Known rows, with every step that occurs
H/Q/V: [-10  24 -26   1  -8  -1   2  37   1   2  -6  -6   6 -12  11 -30   3  19
   5  11 -16 -25]
R/U: [  0   9 -14 -44 -14 -17 -18  17   5   6 -26 -15  17 -13  20 -23  20  45
  13  20 -17 -31]
J/V/Y/H/U: [ 11   6  -3 -22  19   3   1  28 -11  14  -7  13  25 -27  45 -32  -2  20
  -9   2 -44 -25]
Y/V/Q/H/U/R: [ 19  35 -27  -6   3   6  14  48 -14 -11 -14 -10   2  -2  20 -33  17  26
  10  -9 -37 -36]
Y/V/Q: [ 10  25 -27 -22   2 -10   4  48 -11   7 -14 -15   5 -11   3 -34  -7  28
  11   4 -20 -10]
Y/V/Q/H/U: [ 21  18 -29  -5  20  -6   8  50 -15  -7 -18 -13   0  -5  10 -45   2  25
  -6  -4 -27 -21]
Y/H: [ -9  14 -12 -26   9 -10   2  13 -11  10 -29  -9  18  -6  27 -25  26  28
  -7  17 -13 -34]
Q/V: [  5  21 -40 -14 -11 -11   0  34   5   3 -14 -16   3 -10  -3 -40   8  32
  12  13 -33 -29]
J/V/Q/H/Y: [  2 -11  -1 -31  -2   9  -7  15  14 -16 -17  10  18 -50  16 -47  13  -8
  28  17 -17 -31]
Q/H/U: [ -2  16 -18  -6   3 -10   0  29  -6  -7 -24 -16  15  -5  14 -33  13  29
  -9   6 -26 -46]
Q/H/U/R: [ -2  34 -17  -5 -12   3   6  23  -8 -11 -22 -14  17  -2  21 -21  30  29
   5   0 -35 -60]
J/V/Q: [ -7   6 -10 -26 -12   8 -12  29   8   1 -11  -5  15 -34  13 -22   0  10
  26   8 -22 -21]
Y/H/Q: [-25  17  -1 -14  10   0   6  16 -17  10 -20   2  19  -9  39 -14  20  16
 -11  14   1 -29]
U/R: [-13  39 -15 -20 -30  -2   2  22  -5   5 -20 -15  20  -7  12  -9  25  31
  26   9 -29 -49]
R/U/Y/H: [  6  -8  -5 -56  24 -28  -8   5  -6   8 -33 -17   5  -9  43 -17  23  45
   3  23 -28 -33]
R/U/Y/H/Q: [-10  -4   7 -41  24 -18  -5   8 -13   7 -24  -3   8 -10  54  -5  17  33
  -4  22 -12 -30]
U/Y/H: [ -7   7  -9 -35  25 -24   5  11 -16   8 -30 -18   8  -7  27 -13  12  32
  -2  19 -29 -37]
U/Y/H/Q/V: [ -7  12 -18 -11  31 -11  11  26 -12   4 -15  -5  -5  -9  33 -22   6  21
  -5  16 -27 -27]
H/U/Y/V: [ 17  30 -22 -18  18 -30   3  55 -17  10 -21 -24  -1   6   9 -29 -16  45
  -2   1 -43 -29]
V/Y: [  1  18 -15 -24  -3 -12   3  28 -14  16  -8  -6  27 -22  12 -23 -12  26
   6  12 -39 -27]
J/V/Y: [ -5   5  -4 -32 -11   2  -3  26  -9  16  -5   2  33 -49  12 -25 -14  19
  19  19 -39 -33]
H/Q: [-27  25  -5  -8 -13  -2  -2  29 -11   7 -12  -4  21 -13  17 -11   4  17
   3  14  -4 -32]
V/J: [-20  31  -8 -29 -16  -5 -11   2   5  14 -14 -24  27 -22   6 -29  18  26
  17   2  -2 -34]

Rows
[ 21  25 -21 -30   6 -12   3  44   3   0 -16   3   8 -12   7 -53  -3   9
  17   6 -16  -7]
H/Y/V/Q
[  0  17  -3 -38   2  -8   5   7  -3   6 -22  -7  29 -38  -3 -71  24  19
  17  16   4 -36]
Q/H/Y/V/J
[ 20   9 -34 -21  23  -8  16  26 -13  14  -7   3  10 -19  25 -46   5  28
  -6  11 -47 -18]
Q/V/Y/H
[  3   2 -12 -10   4  11  -8  33   5 -13 -14  -4   9 -29  20 -33   6  10
   9  -1 -30 -32]
J/V/Q/H/U
[  4  11 -13 -30  18  -9  12  14 -20  18 -15   1  24 -18  33 -27   6  24
  -9  14 -33 -26]
V/Y/H
[  6  26 -17 -14  16 -12   0  27  -5   5 -26  -5   9  11  39 -29  20  30
 -19   1 -22 -30]
Y/H/U
[ -2   3  -8 -28  -2 -11   3  11   3  -9 -29   0  23 -25   8 -47  21  11
  10  24 -12 -47]
Q/H/Y
[ 13  11 -18 -15  26 -26  10  45 -24  -2 -27 -24   2  -6   5 -37  -7  42
  -6   8 -41 -44]
Q/H/U/Y/V
[ 21 -13 -17 -50  25 -25   1  29 -17  -5 -24 -22  -4 -24  16 -32   3  39
  15  18 -33 -25]
R/U/Y/V/Q/H
[-18  -1  14 -22  14  15   8  17 -22  21  -3  22  34 -47  46 -17  -3   6
  -2  19 -20 -27]
J/V/Y/H/Q
[  6  -6  -9 -17  19  -2  -6  32   0 -16 -13 -16   0 -28  22 -19  -8  13
  14   0 -46 -36]
J/V/Q/H/U/Y
[  3   9 -15 -12  18 -22   1  26 -10  -9 -24 -26   5  -4  16 -22  -1  31
  -6   7 -43 -50]
Q/H/U/Y
[ 26  29 -27 -13  26 -23   2  61 -11   2 -15 -22 -12   6  15 -27 -24  33
   3 -12 -45 -11]
H/U/Y/V/Q
[-14  14   2 -14  20   2  16  18 -27  18  -6  13  27 -21  45 -16  -2  12
 -16  12 -16 -22]
V/Y/H/Q
[  5  14  -4 -64   4 -26 -14  12  -6  21 -20 -30  12 -25  14 -35   8  53
  24  11 -16 -26]
R/U/Y/V/J
[ 12   9 -21  -9  27 -15   0  32  -5 -18 -15 -23  -6  -3  22 -20  -7  19
  -1  -7 -44 -31]
V/Q/H/U/Y
[ 11  25 -15 -32  -4 -20   5  39  -4   8 -26   2  19 -16   0 -54   3  25
  11  17 -14 -25]
H/Y/V
[ 32  39 -35  -3  18   3  16  35  -7   6  -3   7   3   3  46 -37  16  28
  -5 -10 -66 -27]
Q/V/Y/H/U/R
[  6   3 -16 -22   5  -5   1  17   7 -17 -21   1  11 -22  15 -43  15  -2
  15  12 -15 -26]
V/Q/H/Y
[-21  12   3 -19  24 -12   7  15 -21   7 -23  -8   9  -8  41  -3   5  18
  -5  16 -13 -35]
U/Y/H/Q
[ -3  -4   1 -37  11   5   5  13 -14  20 -10  10  32 -45  33 -29   3  18
   4  22 -35 -29]
J/V/Y/H
